Every row comes from one small tree of marks. The marks that hang from a mark follow it in brackets, in the order of their numbers. Every link used is in the known rows. Which tree was each row made from?
Known rows:
J_200[J_282 J_462 J_906]: [-0.43  5.22  1.13 -0.40  3.66 -1.05 -0.02  3.20  4.57  0.73  3.08 -0.43
  4.00  5.27  5.97  3.98  1.29 -3.53  2.19 -1.88  1.29  1.89  0.66 -0.15
  4.58  2.45 -2.77 -1.68 -1.54]
J_462[J_199 J_200]: [ 3.52 -2.03  0.77  0.29 -3.14 -1.74 -2.30 -0.22  0.75  1.88  1.37  1.65
  5.48  0.62  4.25  2.62  1.75 -0.52 -0.27 -0.53  2.99  1.60 -0.27 -0.96
  3.43  3.57 -0.37 -3.34  1.26]
J_365[J_282[J_200[J_462 J_906]]]: [ 0.07  2.76  2.88 -1.57 -1.02 -2.21  0.87  0.10  3.88  0.72  4.07 -2.14
  3.97  6.45  1.85  3.87  2.21 -4.03  1.29 -1.23  3.34  0.77  1.33 -1.33
  3.62  0.20 -0.51 -2.76 -0.11]
J_365[J_282[J_200[J_320[J_199] J_462 J_906]]]: [ 1.70  4.61  5.89 -2.16 -0.02 -1.13  2.03  1.56  2.51 -0.22  3.07 -1.94
  1.51  7.82  4.02  3.39  2.98 -6.13  0.38 -1.88  4.04  1.76  1.39 -1.67
  1.84  1.82 -2.42 -3.69  0.62]
J_199[J_462[J_200[J_320 J_906]]]: [ 0.03  1.74  4.75 -2.06 -3.13 -1.56  0.78  2.16  3.69  1.64  2.99  0.68
  4.93  4.52  6.13  1.69  4.34 -1.94 -1.81 -0.78  0.60 -0.96  2.10 -2.84
  1.47  4.30 -1.50 -2.26 -1.16]
J_365[J_282]: [ 1.59  0.31  2.70  0.76 -2.20 -2.21 -2.26  0.53  0.02 -2.47  2.73  1.45
  2.97  2.44  2.52  0.69  0.66 -1.77  0.67  0.39  2.60  3.02  0.46  0.23
  1.84  2.05  0.14 -1.64  1.75]
J_365[J_282[J_200[J_462]]]: [ 0.63  1.05  1.85  0.12 -2.22 -1.39  0.33 -1.15  2.46  0.27  3.80 -0.99
  4.49  5.20  1.27  2.09  0.57 -2.28  2.82 -1.31  2.06  1.23  1.14 -0.52
  3.54  1.38  1.79 -3.27  0.93]
J_320[J_199[J_462] J_200[J_906]]: [ 0.29  3.29  5.38  0.49 -0.79  1.63  0.09  4.98  1.06  0.56  5.76 -2.31
 -0.67  4.28  4.93 -0.85  0.45  1.64  0.99 -2.50  0.14  0.83  1.58  1.48
  1.78  3.60 -2.69 -2.12  3.79]
J_200[J_282[J_365] J_320[J_199[J_462]] J_906]: [ 1.79  6.67  6.83 -0.94  1.31 -0.62 -1.20  5.93  2.65  0.08  3.84 -1.01
 -1.41  5.00  7.13  2.50  2.92 -2.15 -0.68 -0.25  1.36  3.38  1.60 -0.11
  0.06  4.55 -2.87 -4.07 -1.42]
J_200[J_906]: [ 0.75  1.66  2.11  0.07 -0.27 -1.63 -0.97  1.88  2.26 -0.27  2.47 -1.02
  2.54  3.88  3.95  2.74  1.40 -1.08 -0.24 -0.55  2.08 -0.11  0.28  0.04
  1.13  2.77 -2.73 -0.60  0.42]
J_320[J_199 J_200[J_282 J_906]]: [ 1.61  4.10  5.06  1.86  2.39  0.53 -0.58  4.89  1.03  1.05  4.63 -0.90
  0.09  3.27  7.11  2.70 -0.24 -0.66  0.07 -2.70  1.89  2.08  2.02  1.46
  3.61  2.80 -3.58 -1.76  2.07]
J_365[J_282[J_200]]: [ 1.04 -0.78  3.07  0.81 -4.20 -2.09 -1.04 -0.98  0.71 -0.37  3.87 -0.14
  3.48  3.24  1.29  1.50  0.96 -1.10  0.19  0.28  2.49  1.08  1.44 -0.77
  1.58  1.41  1.89 -2.91  0.51]
J_199[J_462[J_200[J_320]]]: [ 0.79 -0.20  3.56 -0.35 -4.15 -0.68  0.31  0.94  2.09  1.22  3.13  1.91
  5.22  2.84  5.86 -0.21  3.00 -0.20 -0.18 -0.81 -0.32 -0.38  1.33 -2.06
  1.43  5.22  0.72 -2.40 -0.74]
J_320[J_200]: [ 2.16  0.20  2.37  3.44 -1.01 -0.10 -0.29  1.09 -0.26  1.39  3.60 -0.84
  3.86  1.65  3.68  1.34 -0.79  2.94  1.32 -1.41  0.65  0.14  1.35  1.52
  2.94  4.28 -0.76 -0.34  2.85]
J_462[J_200[J_282[J_365] J_320]]: [ 3.86  1.54  4.19  1.76 -1.28 -1.92 -1.60  0.28  1.77  2.54  1.71  1.91
  4.46  1.95  7.03  5.55  1.99 -0.79 -0.81 -0.14  2.21  1.99  2.61 -2.00
  2.53  4.31  1.22 -3.68 -2.60]
J_282[J_200 J_365]: [ 2.55 -0.02  2.52  2.04 -3.56 -0.98 -1.30 -1.49  1.72  2.00  3.21 -3.21
  2.08  2.75  1.05  3.87  0.00  2.78  0.81  0.22  1.79 -0.99  1.30 -0.44
 -0.03  2.77  2.44 -3.37  0.30]
J_200[J_282 J_906]: [-0.09  3.21  2.50  0.43  1.79 -2.04 -1.18  3.38  2.74  0.37  3.01  0.26
  3.06  3.26  6.09  3.65  1.18 -2.35 -0.46 -0.68  1.51  1.63  1.08 -0.08
  3.03  2.68 -2.63 -1.40 -1.63]
J_168[J_200[J_320 J_906]]: [ 1.21  1.48  4.95  1.12  1.07 -3.80  2.21  2.20  1.84  1.23  0.54 -0.56
  3.65  4.81  6.34  3.86  2.06 -2.78 -0.45  0.12  3.18 -0.47  2.29 -0.69
  1.22  3.55 -1.58 -1.24 -1.81]
J_199[J_462]: [-0.54  0.52  1.68  0.86 -2.63 -0.01 -1.27  2.14  1.84 -1.13  3.99  0.18
  2.84  2.65  3.34 -1.55  0.52  1.46  1.85 -0.45 -1.07  0.74  0.19  0.65
  0.63  4.59  0.01 -1.72  0.83]
J_199[J_462[J_200[J_906]]]: [-1.03  0.21  3.23 -1.44 -3.58 -0.26 -1.16  2.08  4.01  1.56  4.20  0.09
  3.74  3.29  4.45  0.80  2.69  0.03 -0.05 -1.59  0.57 -0.88  1.49 -1.89
  1.96  2.46 -0.36 -2.23 -0.09]
J_365[J_282[J_200[J_906]]]: [ 0.54  1.05  4.19 -0.74 -2.91 -2.93 -0.56  0.13  2.30  0.30  3.80 -1.37
  3.21  4.99  1.63  3.36  2.31 -2.83 -1.51  0.53  3.31  0.65  1.73 -1.09
  1.94  0.25 -0.25 -2.46 -0.01]

Write each row's tree:
[ 3.82  4.03  6.32 -0.16  0.56 -0.82 -1.58  3.00  2.50  2.12  2.24  0.03
  0.63  3.48  7.76  6.06  2.51 -2.67 -1.84 -1.55  3.73  2.32  2.65 -1.95
  1.41  2.89 -1.78 -4.28 -0.94]
J_462[J_200[J_282[J_365] J_320[J_199] J_906]]
[ 3.28  3.71  3.67  2.02  0.83 -2.33 -1.39  1.57  1.11  0.81  1.58  0.64
  2.84  2.96  6.07  4.50  1.84 -0.81 -0.22  0.90  1.54  2.72  1.46 -0.27
  1.70  5.29 -0.37 -2.67 -2.28]
J_200[J_282[J_365] J_320]
[ 1.04  3.55  5.39 -1.20 -1.41  0.51 -2.98  4.26  3.79  1.94  5.01 -0.22
 -0.62  3.16  6.55  2.08  1.70 -0.29  0.46 -1.70  1.59  2.65  2.35 -0.80
  2.05  1.92  0.25 -5.59 -0.10]
J_320[J_199[J_462[J_200[J_282[J_365] J_906]]]]
[ 3.51  3.03  4.00 -1.45  0.65 -3.58 -0.87  2.48  2.69  3.55  1.03  2.66
  6.13  2.97  7.93  6.46  4.81 -5.46 -3.41 -0.13  3.92  2.85  1.07 -2.40
  4.74  4.38 -3.99 -3.24 -2.81]
J_462[J_199 J_200[J_282 J_320 J_906]]
[ 2.03  2.94  5.37 -0.54  0.51 -0.65 -0.21  3.35  2.46  1.14  2.40  1.93
  2.21  4.01  8.94  3.97  2.87 -4.47 -1.81 -2.33  2.96  1.67  2.15 -2.05
  2.20  3.20 -3.15 -2.93 -1.02]
J_462[J_200[J_282 J_320[J_199] J_906]]
[ 2.16  2.44  3.84  3.66  1.11  1.10 -0.74  3.45 -0.63  0.48  4.57  0.51
  0.53  1.81  6.64  1.07 -1.91  0.98  1.95 -2.75  0.93  2.76  1.48  2.09
  3.27  3.99 -1.42 -2.08  3.05]
J_320[J_199 J_200[J_282]]
[ 2.40  2.06  3.69  0.11 -0.36 -2.12 -3.00  1.19  3.50  3.18  3.07  0.13
  3.17  2.59  5.68  6.16  1.77 -0.74 -0.91 -0.66  2.93  1.77  2.86 -1.76
  3.33  1.48  0.70 -3.77 -1.81]
J_462[J_200[J_282[J_365] J_906]]
[ 1.82  6.16  6.72  0.96  1.04  0.91 -1.86  6.13  1.72  1.92  6.19 -2.32
 -1.83  3.38  6.06  1.80  0.54  2.13  1.03 -1.55  0.45  3.07  2.69  1.55
  2.57  3.14 -1.06 -3.88  1.62]
J_320[J_199[J_462] J_200[J_282[J_365] J_906]]
[ 3.17  3.58  5.55 -0.11 -0.01 -2.72 -1.32  1.69  3.24  3.43  1.97  0.42
  3.88  3.41  7.33  7.29  3.65 -2.44 -2.35  0.13  3.01  1.47  3.01 -2.72
  2.69  3.17 -0.98 -3.20 -3.09]
J_462[J_200[J_282[J_365] J_320 J_906]]
[ 5.39  3.52  2.33  0.16 -0.73 -1.96  0.95 -0.81  2.07  3.70  0.30 -3.05
  4.37  4.64  2.36  6.25  2.84 -1.21  0.91  0.30  3.42  1.64 -0.22 -1.49
  2.74  5.08 -0.91 -4.59 -1.17]
J_282[J_200[J_320 J_462[J_199]] J_365]
[ 5.94  1.81  3.56  0.62 -0.60 -2.94 -2.05  1.00  0.91  3.70  0.58  2.29
  5.16  1.22  6.48  6.39  3.51 -1.94 -1.79  0.87  3.96  4.14  1.27 -1.91
  3.91  5.04 -0.13 -4.80 -2.20]
J_462[J_199 J_200[J_282[J_365] J_320]]
[ 0.79  2.02  6.81 -0.99 -4.36 -0.78  0.49  1.94  0.43 -1.44  4.27  0.38
  0.39  5.28  3.53 -1.63  2.28 -2.79  0.12 -0.18  1.37  2.25  1.44 -0.47
 -0.45  3.56  0.50 -4.46  1.14]
J_365[J_282[J_200[J_320[J_199[J_462]]]]]
[ 3.31  7.83  4.97 -0.77  4.62 -0.60  0.21  4.17  3.49  1.02  1.93 -1.78
 -0.43  6.11  7.24  5.45  2.23 -4.00  1.65 -1.62  3.04  3.29  1.10 -0.49
  2.02  3.69 -3.81 -3.89 -1.11]
J_200[J_282[J_365] J_320[J_199] J_462 J_906]
[ 4.61  7.11  2.96  0.62  4.61 -1.98 -0.94  3.53  2.77  4.92  2.80 -2.63
  3.51  3.81  5.12  7.14  1.66 -0.78  1.38 -0.62  3.12  4.46  1.13  0.86
  7.05  3.74 -2.74 -3.60 -0.17]
J_320[J_200[J_282[J_365] J_462[J_199] J_906]]
[-0.07  1.61  0.70  2.82  2.74 -1.78  1.21  2.61  2.82  1.22  2.69  1.03
  4.83  3.57  7.00  2.53 -1.06 -2.36  5.14 -1.90  1.43  2.06  1.79  0.84
  5.18  2.37  2.17 -3.01 -1.88]
J_168[J_200[J_282 J_462]]
[ 2.23  2.61  4.89  0.38 -2.41 -1.56 -1.59  2.10  2.64  2.51  3.53  1.78
  4.20  2.65  6.94  2.57  2.59 -0.07 -0.30  0.10  0.05  2.17  2.85 -1.91
  2.16  5.02  2.38 -4.53 -2.88]
J_199[J_462[J_200[J_282[J_365] J_320]]]
[-0.57  2.04  4.41 -1.32 -1.34  0.81 -1.96  4.75  3.56  0.66  5.18  1.38
  1.05  3.31  7.49  0.32  1.55 -1.96  0.15 -2.60  0.99  2.15  1.85 -1.23
  2.48  2.22 -0.80 -4.29 -0.09]
J_320[J_199[J_462[J_200[J_282 J_906]]]]
[ 2.73  1.42  1.25 -0.92 -1.67 -2.73 -0.03 -0.29  1.78  1.27  2.46 -0.35
  5.39  4.43  1.44  2.83  1.74 -3.41  1.96 -0.18  3.74  3.80 -0.28 -0.37
  4.44  1.95  0.21 -4.49  1.02]
J_365[J_282[J_200[J_462[J_199]]]]
[ 1.62  2.21  6.01 -0.87 -2.45 -3.75  1.14  0.43  1.93  0.53  2.63 -0.55
  3.85  6.02  3.17  4.49  4.17 -4.61 -2.97  0.90  3.92  0.36  1.91 -2.14
  1.01  2.03 -1.81 -2.25 -1.25]
J_365[J_282[J_200[J_320 J_906]]]
[ 1.87  4.32  3.66  0.59  1.53 -2.31 -2.67  2.63  2.65  1.33  3.06 -1.15
  1.25  3.22  4.78  5.54  1.32 -0.51 -0.24  0.55  2.44  2.36  1.58 -0.02
  2.30  2.03 -1.61 -2.66 -1.78]
J_200[J_282[J_365] J_906]
[ 2.77  0.50  2.29  1.87 -1.80 -0.99 -3.19 -0.13  2.11  2.56  3.10  0.95
  3.82  0.79  5.42  4.37  0.21  1.05  0.83 -0.47  1.86  1.78  2.34 -1.17
  3.09  2.59  2.86 -3.85 -0.89]
J_462[J_200[J_282[J_365]]]
[ 3.64  1.92  1.65  1.26  2.12 -3.29  2.38  1.90  1.25  2.23 -0.84  0.46
  5.79  4.06  6.01  3.28  1.59 -3.62  2.47 -0.38  3.74  2.74  0.07  0.15
  4.41  5.16 -1.13 -3.10 -1.00]
J_168[J_200[J_320 J_462[J_199]]]
[ 1.56  5.94  2.04 -0.13  3.80 -1.49 -1.30  3.03  4.49  1.81  3.01 -2.22
  2.43  4.95  5.19  5.61  1.42 -1.87  2.44 -0.88  2.20  2.62  1.25 -0.04
  3.95  2.29 -1.61 -3.18 -1.95]
J_200[J_282[J_365] J_462 J_906]
[ 1.63  4.54  3.44  0.84  2.43  1.66  0.90  3.66  2.14  1.21  3.99 -3.54
  0.51  5.17  4.91  2.40 -0.42 -0.28  2.96 -4.14  1.94  0.75  1.05  1.13
  3.66  3.01 -3.87 -1.50  3.98]
J_320[J_199 J_200[J_462 J_906]]
[ 2.08  2.20  1.46 -0.25  2.76 -3.07  1.16  2.83  3.30  2.60  0.54 -1.31
  4.43  4.83  4.72  4.42  1.77 -3.58  2.89 -1.06  4.08  2.27  0.18  0.27
  4.82  2.65 -2.13 -3.12 -0.44]
J_168[J_200[J_462[J_199] J_906]]
[ 3.93  2.53  0.81  1.61  1.07 -0.45  0.48  1.52  0.97  2.89  2.06 -1.24
  5.02  3.07  3.58  2.72  0.20  0.43  2.80 -1.94  1.89  2.39 -0.38  1.48
  6.00  5.28 -2.70 -2.00  2.65]
J_320[J_200[J_462[J_199]]]
[ 4.90  5.26  3.40 -1.79  0.64 -2.63  1.28  0.52  3.86  4.58  0.48 -4.05
  3.78  6.39  2.59  8.02  4.35 -2.79 -0.61  0.33  4.22  0.74  0.46 -2.02
  2.91  4.32 -2.82 -4.59 -1.94]
J_282[J_200[J_320 J_462[J_199] J_906] J_365]
[-0.06  5.63  5.87 -1.19  1.25 -0.43  0.12  6.49  2.39 -0.69  3.85  0.73
 -0.15  5.04  8.34  0.90  2.86 -3.44 -0.64 -0.91  0.50  2.54  0.96  0.04
  0.83  4.85 -4.14 -2.83 -0.94]
J_200[J_282 J_320[J_199[J_462]] J_906]
[ 2.61  1.28 -0.43 -0.02 -1.24 -0.95  0.57 -0.30  2.38  2.47  1.79 -1.69
  5.22  4.02  2.00  3.64  1.01 -1.00  2.29 -1.08  2.15  1.20 -1.21 -0.38
  4.04  3.46 -0.78 -3.45  0.48]
J_282[J_200[J_462[J_199]]]
[-0.18  1.64  3.44  1.60  2.18 -3.41  0.27  3.76  2.51  1.60  3.09  0.66
  3.42  3.32  7.28  3.76  0.41 -2.73  0.82 -0.62  2.61  1.42  2.43  0.42
  3.52  1.60  0.17 -2.05 -2.66]
J_168[J_200[J_282 J_906]]
[ 0.32  4.06  4.60  0.38  0.00  0.20 -0.16  5.05  1.05 -1.62  3.52  1.78
  0.65  3.56  8.01 -1.11  1.31 -1.87  0.98 -1.27 -0.65  3.20  0.70  0.25
  0.96  5.66 -1.87 -3.39 -0.27]
J_200[J_282 J_320[J_199[J_462]]]
[ 2.02  1.94  3.52  0.56 -2.38 -1.68 -1.13 -0.25  2.78  2.49  3.30 -4.37
  1.09  4.30  1.41  5.47  1.58  1.48 -0.75  0.13  2.62 -1.28  1.61 -1.01
  0.23  1.75  0.18 -2.99 -0.88]
J_282[J_200[J_906] J_365]
[ 2.48  5.56  3.43 -0.22  5.20 -4.91  2.53  4.57  3.26  3.42 -0.20  0.78
  5.54  5.38  8.55  6.27  3.27 -6.90  1.10 -0.30  4.06  3.70  1.41 -0.55
  6.10  3.85 -2.99 -3.40 -3.84]
J_168[J_200[J_282 J_320 J_462[J_199] J_906]]
[ 1.34  2.61  3.60 -0.40 -1.71 -2.21  2.23 -1.11  2.09  0.63  2.23 -0.32
  5.23  6.24  3.10  3.10  2.22 -4.24  1.31 -0.76  2.67  1.24  1.35 -1.84
  2.99  3.05  0.37 -2.88 -0.64]
J_365[J_282[J_200[J_320 J_462]]]
[ 2.41  0.94  3.24  3.82  1.04 -2.79 -1.49  2.02  1.60  1.83  2.51  0.20
  2.23  1.48  5.75  3.66 -1.25  0.69  2.63  0.64  2.26  2.73  2.69  1.22
  2.90  2.35  3.64 -3.69 -2.07]
J_168[J_200[J_282[J_365]]]
[-1.38  1.72  3.15 -1.19 -1.43 -1.16 -1.52  3.43  4.41  1.98  4.94  1.68
  4.47  3.27  6.83  1.82  2.65 -1.74 -0.28 -1.41  0.12  0.90  2.42 -1.61
  3.62  2.17  0.14 -3.19 -2.22]
J_199[J_462[J_200[J_282 J_906]]]
